Each row was made from one small tree. The marks that hang from a mark follow it in brackets, in alphabetical order. Every link used is in the known rows. Write each row's tree.
Known rows
vimil(kosuk(raba(lekod(motok)))): [ 2.06 -0.62  1.46  0.66  0.62  0.76  2.38 -1.15  0.89 -1.90  1.71  1.61
 -5.02 -1.90  1.32  2.81  0.82  0.76 -0.20  0.26  0.99  1.13 -1.49  0.49
  1.38]
nule(tidi(bame(nikot(dupu)) nadar vimil(kosuk))): [ 1.02  0.02 -0.10  0.79 -1.65  2.99 -1.20 -5.04 -0.32 -0.34  2.04  3.31
  5.53  1.85 -0.97 -1.28  1.12 -1.65 -1.18 -1.44  2.27 -0.26 -0.17 -1.03
 -0.86]
bame(nikot(dupu) tidi(nadar vimil(kosuk))): [-1.28  0.44  0.24 -0.65  0.09  3.49 -2.41 -6.89 -1.38 -0.61  2.39  3.08
  5.57  0.96  0.00  1.29 -2.37 -0.49 -2.79 -3.06  3.20 -0.87 -2.00 -1.82
  1.39]
vimil(kosuk): [ 1.25 -0.47  1.54  0.01 -0.13  0.57  0.77 -0.92  0.05 -0.70  0.34  1.03
 -2.23 -0.60  0.21  1.55  0.70  0.10 -0.36 -0.26  0.15  0.36 -1.48  0.56
  0.16]
bame(nikot(dupu) tidi): [-2.57  0.31 -0.63 -0.39  0.47  2.41 -3.01 -5.90 -1.92 -1.03  1.06  2.33
  4.99 -1.45  0.73  0.09 -3.10 -0.34 -2.38 -2.42  2.50 -0.71 -1.38 -1.91
  1.77]
vimil(kosuk(raba(lekod)) tidi(bame)): [ 3.21 -0.79  1.60  1.46 -2.37  1.10  2.02 -3.01  0.21 -1.10  1.04  4.00
 -2.71 -2.98  0.66  2.65  2.79 -2.51  0.90  0.43 -0.29  0.71 -0.57  0.18
  0.66]
lekod(motok raba): [-1.78  0.86  0.77  2.71 -1.02  1.16  0.81  2.07  1.04  0.39 -1.03  1.83
 -2.19  0.91  0.28  1.25 -0.81  4.98 -0.54  1.09  2.31  3.60  1.32 -0.46
  2.76]
nule(tidi(bame(nikot) vimil(kosuk(raba)))): [ 1.86  0.17  0.56  1.14 -0.60  2.01 -0.31 -3.93 -0.37 -0.73  2.17  3.12
  3.06  0.11 -0.12 -0.32  2.12 -1.27 -1.33 -0.85  2.34 -0.64 -0.92 -0.17
 -0.18]
motok(lekod): [-0.57  0.24 -0.13  1.20  0.12  0.43  0.75  0.86  0.65 -0.08 -0.12  0.50
 -1.26  1.91  0.05  0.58 -0.94  2.53 -0.60  0.62  1.71  1.98  0.61 -1.06
  1.49]
vimil(kosuk(raba(lekod)) tidi(dupu nadar nule)): [ 3.80  0.03  1.41  1.20 -2.88  2.36  2.75 -4.16 -0.12 -0.42  2.39  4.50
  0.49 -1.64 -0.40  2.35  4.03 -3.58  0.69 -0.25 -0.12  0.96  0.00 -0.55
 -0.27]
kosuk(raba(lekod(motok))): [ 1.15 -0.23 -0.12  0.89  1.14  0.26  2.32 -0.33  1.16 -1.72  1.94  0.80
 -4.03 -1.89  1.57  1.81  0.18  0.92  0.25  0.76  1.18  1.11 -0.02 -0.10
  1.73]
tidi(bame(nikot) nadar vimil): [-0.25  0.02 -0.17 -0.06 -2.24  2.44 -1.32 -4.66  0.68  1.01  1.51  2.86
  6.01  3.34 -1.05 -0.74 -0.95 -2.32  0.78 -1.50  1.70 -1.11 -0.11 -1.95
 -0.32]
kosuk(raba vimil(tidi(bame dupu nule))): [ 3.15 -0.60  1.11  1.42 -0.88  1.40  0.21 -3.53 -0.25 -0.31  2.07  4.01
  0.84 -4.53 -0.79  1.83  5.29 -4.01 -0.28  0.39  0.22 -0.76 -0.02  0.23
 -1.49]
bame(nikot(dupu) tidi(nadar nule vimil)): [-1.29  1.22  0.00 -0.01 -0.12  3.87 -2.19 -7.12 -2.00  0.15  2.25  3.21
  8.51  1.94 -0.18  0.12 -1.66 -1.56 -2.75 -3.52  4.22 -1.50 -0.81 -2.17
  0.94]
kosuk(raba(lekod(motok)) vimil(tidi)): [ 3.11 -0.64  1.03  2.10  0.34  0.63  2.32 -0.35  1.63 -1.63  2.54  2.40
 -5.10 -3.82  1.17  3.25  3.51 -0.15 -0.53  1.22  0.62  1.25  1.16  1.12
  0.09]
kosuk(raba(lekod(motok)) vimil(tidi(bame(nikot) dupu))): [ 2.24 -0.73  0.45  2.18 -1.21  1.57  1.30 -3.32  1.52 -1.64  2.94  4.04
 -2.04 -4.47  0.77  2.22  2.60 -1.66  0.27  0.97  0.72  1.10  0.48 -0.28
  0.37]
vimil(kosuk tidi(nule)): [ 3.26  0.24  2.58  1.82 -2.15  1.12  1.79 -1.47 -0.70  0.64 -0.02  3.22
 -0.02 -0.27 -0.13  2.00  3.57 -1.80 -0.27 -0.34  0.37  0.46  0.27  0.78
 -0.16]
tidi(bame): [-0.49 -0.49 -0.33  0.33 -1.89  0.83 -0.75 -2.49  0.04  0.14 -0.63  1.48
  2.28 -0.21 -0.39 -1.33 -0.36 -1.90  1.16 -0.30  0.19 -0.52 -0.12 -1.19
 -0.15]
nule(tidi(dupu vimil(kosuk))): [ 1.82  1.01  0.22  0.94 -0.91  1.53  0.37 -2.47 -0.39 -0.33  2.48  1.63
  3.02  0.89 -0.96 -0.35  2.45 -0.43 -1.67 -0.26  1.25  0.19 -1.20  0.10
 -0.35]
kosuk(raba(lekod(motok)) vimil(tidi(dupu))): [ 2.83 -0.43  0.63  2.01 -0.35  0.91  2.09 -1.41  1.54 -1.60  3.00  2.78
 -3.78 -4.17  0.72  2.93  3.35 -0.71 -0.25  1.35  0.30  1.41  0.62  0.53
  0.17]
kosuk(raba(lekod) vimil(tidi(nadar))): [ 3.35 -0.93  0.49  0.88 -0.03  1.02  1.89 -1.21  1.17 -1.72  2.93  2.38
 -3.81 -3.97  0.58  2.83  4.12 -2.08 -0.26  0.71 -0.39  0.42  1.28  0.98
 -1.42]
tidi(bame dupu nadar nule vimil(kosuk(raba))): [ 2.19  0.61  0.99  0.61 -3.37  3.79  0.63 -7.44 -0.36  1.03  2.90  4.67
  7.51  2.24 -2.31 -0.02  2.70 -5.08  0.84 -1.64  2.22 -1.30 -1.90 -2.30
 -0.80]

Write each row's tree
[ 2.85 -0.86  0.79  1.01 -1.27  2.20 -0.29 -4.69  0.03 -0.22  2.45  4.78
  2.25 -3.97 -0.95  1.54  4.78 -4.48 -0.06 -0.17  0.27 -0.73  0.48 -0.43
 -1.86] -> kosuk(raba vimil(tidi(bame(nikot) dupu nadar nule)))
[ 2.80 -0.45  2.26  1.93 -2.07  2.11  0.28 -5.41 -1.31 -0.13  0.90  5.71
  1.99 -2.66  0.02  2.16  3.05 -3.72  0.07 -0.65  1.49 -0.26 -0.91 -0.40
  0.65] -> vimil(kosuk(raba) tidi(bame(nikot(dupu)) nule))
[ 2.57  1.27  1.22  1.06 -1.79  3.19  2.42 -4.64  0.41  0.51  3.80  3.22
  4.06  2.98 -1.27  1.41  2.28 -2.03 -0.13 -1.08  2.67  0.19 -1.25 -1.32
  0.18] -> tidi(dupu nadar nule vimil(kosuk(raba(lekod(motok)))))
[-0.67  0.96  0.77  0.01 -0.19  4.16 -1.82 -7.60 -1.98 -0.21  2.45  3.71
  7.40  1.67 -0.08  0.89 -1.31 -1.50 -2.90 -3.65  4.28 -1.31 -1.56 -1.90
  1.06] -> bame(nikot(dupu) tidi(nadar nule vimil(kosuk)))
[-0.98  0.63 -0.32  1.15 -3.55  2.82 -1.22 -7.08 -1.12  0.61  0.89  4.23
  8.89 -0.24 -0.96 -2.66 -0.27 -4.55  1.42 -1.34  1.70 -0.97 -0.75 -3.01
  0.05] -> tidi(bame(nikot) dupu nule)
[ 0.42  0.26 -0.85  0.79 -1.61  2.72 -1.57 -4.60 -0.32  0.02  1.86  2.84
  6.61  2.11 -1.04 -2.00  0.74 -1.71 -1.02 -1.30  2.21 -0.45  0.55 -1.32
 -0.96] -> nule(tidi(bame(nikot(dupu)) nadar vimil))
[ 3.44 -0.34  1.19  1.45 -4.20  2.93  2.22 -5.90 -0.12 -0.32  1.95  5.53
  2.06 -1.77 -0.67  1.42  3.76 -4.92  1.49 -0.45  0.03  0.56 -0.10 -1.37
 -0.39] -> vimil(kosuk(raba(lekod)) tidi(bame dupu nadar nule))
[ 3.33  0.72  2.06  0.39 -0.14  2.41  1.86 -2.79 -0.20  0.80  2.56  2.42
  2.56  3.17 -1.00  1.96  3.32 -2.01 -0.85 -1.58  2.66 -1.12 -0.67  0.12
 -0.87] -> tidi(nadar nule vimil(kosuk(raba)))
[ 2.18 -0.69  1.31  0.09  0.69  0.61  2.15 -1.43  0.32 -2.09  1.89  1.40
 -4.66 -2.51  1.18  2.70  1.25 -0.27 -0.17  0.12  0.41  0.50 -1.81  0.69
  0.76] -> vimil(kosuk(raba(lekod)))
[ 1.75  0.82  1.17 -0.34 -0.05  3.07  0.82 -4.46 -1.01  0.19  1.95  2.22
  3.31  1.62 -0.39  1.58  2.02 -1.62 -2.31 -2.86  2.75 -1.52 -0.90 -0.74
 -0.12] -> bame(tidi(nadar nule vimil(kosuk(raba))))
[ 2.34  0.45  1.88  0.29  1.15  0.34  1.16 -0.81  0.04 -0.22  2.24  0.95
 -1.62  0.74 -0.03  3.08  1.71  0.28 -1.18 -0.07  1.61 -0.62 -2.46  1.14
  0.87] -> tidi(vimil(kosuk(raba)))
[ 3.76 -0.15  1.72  0.90 -2.53  2.21  1.64 -4.16 -0.56  0.42  1.75  4.72
  1.64 -1.56 -1.14  2.35  4.59 -3.71  0.32 -0.41 -0.22  0.48 -0.28 -0.50
 -0.60] -> vimil(kosuk(raba) tidi(dupu nadar nule))
[ 1.58 -0.37  0.69  1.34 -2.96  2.32 -0.69 -3.96  0.23  0.60  1.17  3.94
  4.04 -1.34 -1.25 -0.12  3.21 -3.73  0.13 -0.52  0.05 -0.23  1.37 -0.70
 -2.21] -> kosuk(vimil(tidi(bame(nikot) dupu nadar nule)))
[ 1.32  0.82  0.56  0.88 -2.72  2.90  0.38 -4.27 -0.09  1.84  1.08  2.73
  7.29  4.67 -1.66 -1.27  1.69 -3.62  0.64 -1.85  2.64 -1.67  0.68 -1.59
 -1.33] -> tidi(bame nadar nule vimil)
[ 0.65  1.19  1.39  0.44  0.46  3.11  0.49 -5.80 -1.28 -1.02  2.91  3.19
  3.29  0.07  1.44  1.78 -0.14 -1.03 -2.52 -2.98  4.01 -1.49 -1.69 -0.85
  1.71] -> bame(nikot tidi(nule vimil(kosuk(raba(lekod)))))
[ 2.94 -0.53  1.50  1.15 -3.80  3.14  0.52 -6.89 -0.57  0.37  1.62  6.50
  4.16 -1.93 -1.05  1.37  3.49 -5.12  1.13 -0.96  0.31  0.03 -0.53 -1.69
 -0.34] -> vimil(kosuk(raba) tidi(bame(nikot) dupu nadar nule))
[ 2.80 -1.17  1.18  0.87 -2.91  2.22  1.33 -4.68  0.59 -0.96  1.59  5.06
 -0.71 -2.23  0.45  2.22  2.07 -3.20  1.21 -0.41 -0.23  0.73  0.14 -0.79
  0.17] -> vimil(kosuk(raba(lekod)) tidi(bame(nikot) nadar))
[ 1.07  0.30 -0.46  0.59 -2.79  3.23 -0.89 -5.88  0.01 -0.12  2.60  3.76
  6.61  1.52 -1.46 -1.69  1.46 -2.43 -0.53 -1.28  1.48 -0.12 -0.58 -1.71
 -0.99] -> nule(tidi(bame(nikot) dupu nadar vimil(kosuk)))
[ 0.56  1.72  0.46  1.58 -3.21  2.33  0.08 -5.47 -0.92  1.50  1.78  3.04
  8.42  2.46 -1.80 -1.41  1.35 -3.87  0.65 -0.92  2.49 -1.52 -1.57 -1.93
  0.10] -> tidi(bame dupu nule vimil)
[ 1.27  0.32 -0.13  1.37 -4.91  2.32  0.06 -4.46 -0.42  1.77  0.04  4.12
  6.73  0.74 -1.85 -1.26  2.52 -4.60  1.64 -0.60 -0.40  0.09  1.70 -2.08
 -1.16] -> vimil(tidi(bame dupu nadar nule))
[ 2.24 -0.98  1.73  1.27 -1.78  1.45 -0.29 -4.67 -0.73 -0.57  0.83  5.09
  0.14 -3.35  0.12  2.62  2.00 -2.74  0.23 -0.06  0.38  0.22 -1.36 -0.33
  0.99] -> vimil(kosuk(raba) tidi(bame(nikot(dupu))))
[ 0.50 -0.22 -0.19  0.42 -3.15  2.91 -0.08 -4.46 -0.18  1.14 -0.30  2.90
  6.45  2.24 -1.34 -2.47  1.23 -4.19  1.47 -1.82  1.28 -1.04  1.65 -2.22
 -1.89] -> tidi(bame nadar nule)
[ 2.70 -1.04  1.00  1.18 -0.46  2.07 -0.71 -4.30 -0.31 -0.42  2.07  4.53
  1.69 -3.82 -0.64  1.86  4.35 -3.96 -0.61 -0.27  0.97 -0.82  0.67 -0.04
 -1.65] -> kosuk(raba vimil(tidi(bame(nikot(dupu)) nadar nule)))
